Every row comes from one small tree of marks. Brackets hold a mark, then the marks that hang from it, in alphabetical order. Every link used is in the known rows. Which tree was each row made from?
Known rows
(magim luru): -1.99 -1.05 -1.08 -0.36 -1.11 -0.12  1.91  0.25  1.91  1.32 -0.42 -0.78  0.88 -0.99  0.19  0.59 -0.11 -2.44 -0.03
(risimeg magim mitut): -0.20  0.78 -1.86  1.44  0.27 -0.33 -0.58  3.85  0.77  0.05 -1.28 -2.09 -0.08 -2.87  1.27  0.18 -0.70 -1.39 -0.87
(magim fanu luru): -4.00 -1.48 -1.18 -0.94 -1.70 -0.94  0.18 -1.60  2.46  2.18 -0.19 -0.39  1.46 -0.73 -0.68  0.59 -0.23 -1.29  0.70
(risimeg mitut):  0.08  0.32 -1.59  0.45 -0.36 -1.24  1.59  2.12  0.93  0.59 -0.46 -1.14  0.38 -1.76  0.22 -0.99 -1.18 -1.31  0.30
(vigop magim): -0.59  0.46 -1.33 -0.39 -0.01  0.51  1.68  2.63  1.69 -0.99  0.20 -0.38 -0.15 -0.61 -0.21  0.35 -0.04 -3.96 -0.57
(vigop luru): -1.36 -1.06 -1.00 -0.46 -0.75  0.82 -1.86  1.19  1.68 -1.00  0.24 -1.37 -0.11 -1.04  0.79 -1.21 -0.33 -1.18  0.91
(luru (vigop mitut)):  0.79  1.01 -1.50 -1.75 -0.74 -0.67  4.71  4.36  2.16 -3.20  0.47  0.50  0.62 -0.28 -1.00 -1.69 -0.17 -1.38 -1.55
(vigop (magim luru) mitut): -3.21 -0.43 -1.18 -0.34 -0.07 -0.57  4.88  4.89  2.55 -2.01  0.39  0.48  0.75  0.56 -0.74  0.45  0.20 -7.72 -2.52
(luru (magim fanu) (vigop (mitut risimeg))): -1.11  0.74 -2.41 -1.51 -0.56 -3.03  2.72  3.06  1.93 -2.06  0.65 -0.06  1.95 -0.20 -1.90 -1.48 -0.87  0.97 -2.37
(mitut magim): -1.16  0.08 -1.00 -0.51  0.27  0.46 -2.26  1.81  0.98 -0.60  0.26 -0.70  0.51 -0.77  0.38  0.63 -0.08 -0.64 -0.16
(mitut (magim fanu (luru vigop)) risimeg): -5.66 -0.75 -1.34 -1.20 -0.85 -0.56  1.05 -0.86  2.04  0.04 -0.37 -0.23  2.08  0.89 -0.91  1.92  0.45  1.46 -2.49
(fanu magim):  0.78  0.43 -1.03 -0.71  0.30  0.69 -1.85  2.90  0.89 -0.93 -0.46 -0.26  0.53 -1.87  0.62 -1.04 -1.00 -2.41  0.45
(fanu (magim (luru vigop))):  0.00  0.15 -0.91 -1.28 -0.53  1.68  1.54  3.91  1.77 -1.59 -0.66 -0.06  1.23 -1.39 -0.06 -0.87  0.17 -1.47 -1.62
(mitut (risimeg (magim fanu))): -3.49  0.01 -2.06  0.27 -0.28 -1.11 -1.77 -1.23  1.51  0.94 -1.29 -1.65  0.69 -1.23  0.53  2.07 -0.70  0.31 -0.44
(luru (vigop magim)):  0.78  1.24 -1.44 -1.21 -0.44  1.37  3.83  4.01  2.02 -2.59  0.26 -0.07 -0.04 -0.35 -0.81 -0.36  0.65 -1.76 -1.96
(mitut (magim luru) risimeg): -4.81 -1.11 -1.16  0.26  0.21 -0.44  0.70 -0.29  1.17  0.69 -0.65 -1.08  1.41  0.49  0.52  2.61 -0.05 -1.72 -1.93
(vigop (magim fanu luru) mitut): -5.32 -0.81 -1.25 -0.95 -0.65 -1.53  3.31  3.03  3.05 -1.27  0.69  0.87  1.38  0.73 -1.51  0.55  0.05 -6.67 -1.77

Write each row's tree
-3.58 -0.67 -1.74  1.18 -0.14 -0.11  1.39  0.19  1.49  1.23 -1.81 -2.18  0.73 -1.08  1.34  2.91 -0.10 -2.21 -2.06 | (mitut (risimeg (magim luru)))
-3.45  0.03 -1.61 -1.07 -1.07 -0.51  2.12  3.91  3.03 -1.88 -0.34 -0.18  1.37 -0.80 -0.84  0.19  0.66 -1.63 -2.75 | (risimeg (magim fanu (luru (vigop mitut))))
-3.49  0.96 -1.97 -1.54 -0.32 -1.75  5.73  2.86  2.63 -3.42  0.44  1.01  1.20  1.59 -1.99  0.18 -0.19 -2.80 -3.10 | (luru (vigop (magim fanu) (mitut risimeg)))
-5.39 -1.12 -1.13  0.22 -0.43 -1.28 -1.53  1.22  1.47  1.41 -0.15 -0.69  1.81 -0.81 -0.36  0.79 -0.32 -1.21 -0.78 | (risimeg (mitut (magim fanu luru)))
-3.34 -0.73 -1.05  0.83  0.16 -0.45  0.04  3.06  0.94  0.60 -0.37 -1.16  1.21 -0.99  0.41  0.73 -0.19 -2.17 -1.47 | (risimeg (mitut (magim luru)))
-0.68  0.39 -0.98 -1.53 -0.14  0.39  3.55  6.36  2.16 -3.41 -0.14  0.82  1.51 -0.52 -0.54 -1.69 -0.12 -3.93 -2.67 | (fanu (magim (luru (vigop mitut))))
-6.27 -0.87 -1.88  0.29 -0.31 -2.27  1.66  0.84  2.35  0.09 -1.01 -0.76  1.64 -0.08  0.01  2.08 -0.51 -3.45 -2.30 | (vigop (mitut (risimeg (magim fanu luru))))
-4.81  0.19 -1.86 -0.66  0.09 -2.53  3.62  1.58  2.30 -1.78  0.33  0.67  1.10  1.40 -1.31  0.89 -0.82 -5.05 -1.75 | (vigop (magim fanu) (mitut risimeg))
-3.95 -1.02 -1.09 -0.81 -0.69  0.85 -2.64  1.42  2.49 -1.41  0.71 -0.52  0.08 -0.05 -0.34 -0.45  0.09 -2.85  0.11 | (vigop luru (magim fanu))
-2.76 -0.18 -1.57 -0.82 -1.43  0.79  0.06  1.51  2.69  0.01 -0.96 -1.05  1.06 -1.61 -0.26  1.02  0.89  0.84 -1.73 | (risimeg (magim fanu (luru vigop)))
-4.13  0.59 -1.67 -1.69 -0.04 -1.83  1.87  1.93  1.96 -3.00  0.49  0.69  1.80  1.37 -1.38  0.37 -0.30  0.54 -2.62 | (luru (vigop (mitut (magim fanu) risimeg)))
-2.36 -1.03 -1.54 -1.05 -0.52 -1.72 -3.58  4.18  2.15 -1.97  1.55 -0.74  1.13 -1.02 -0.73 -2.78 -0.75 -1.57 -0.08 | (vigop (luru (magim fanu)) mitut)
-4.76 -0.41 -1.49 -0.67  0.05 -1.40 -2.27 -1.84  1.20  0.70 -0.13 -0.56  1.43  0.38 -0.29  1.79 -0.68  0.74 -0.20 | (mitut (magim fanu) risimeg)
-4.78 -1.07 -1.19 -0.67 -1.03 -0.27  1.32  0.53  2.67  0.71  0.09 -0.04  1.01 -0.04 -1.03  1.25  0.32 -4.23 -0.72 | (vigop (magim fanu luru))
-2.88  0.07 -1.81  0.28 -1.14 -0.24  1.20  3.04  2.16  0.39 -1.25 -1.43  1.22 -2.17 -0.33  0.30  0.36  0.62 -2.33 | (risimeg (magim fanu (luru vigop)) mitut)
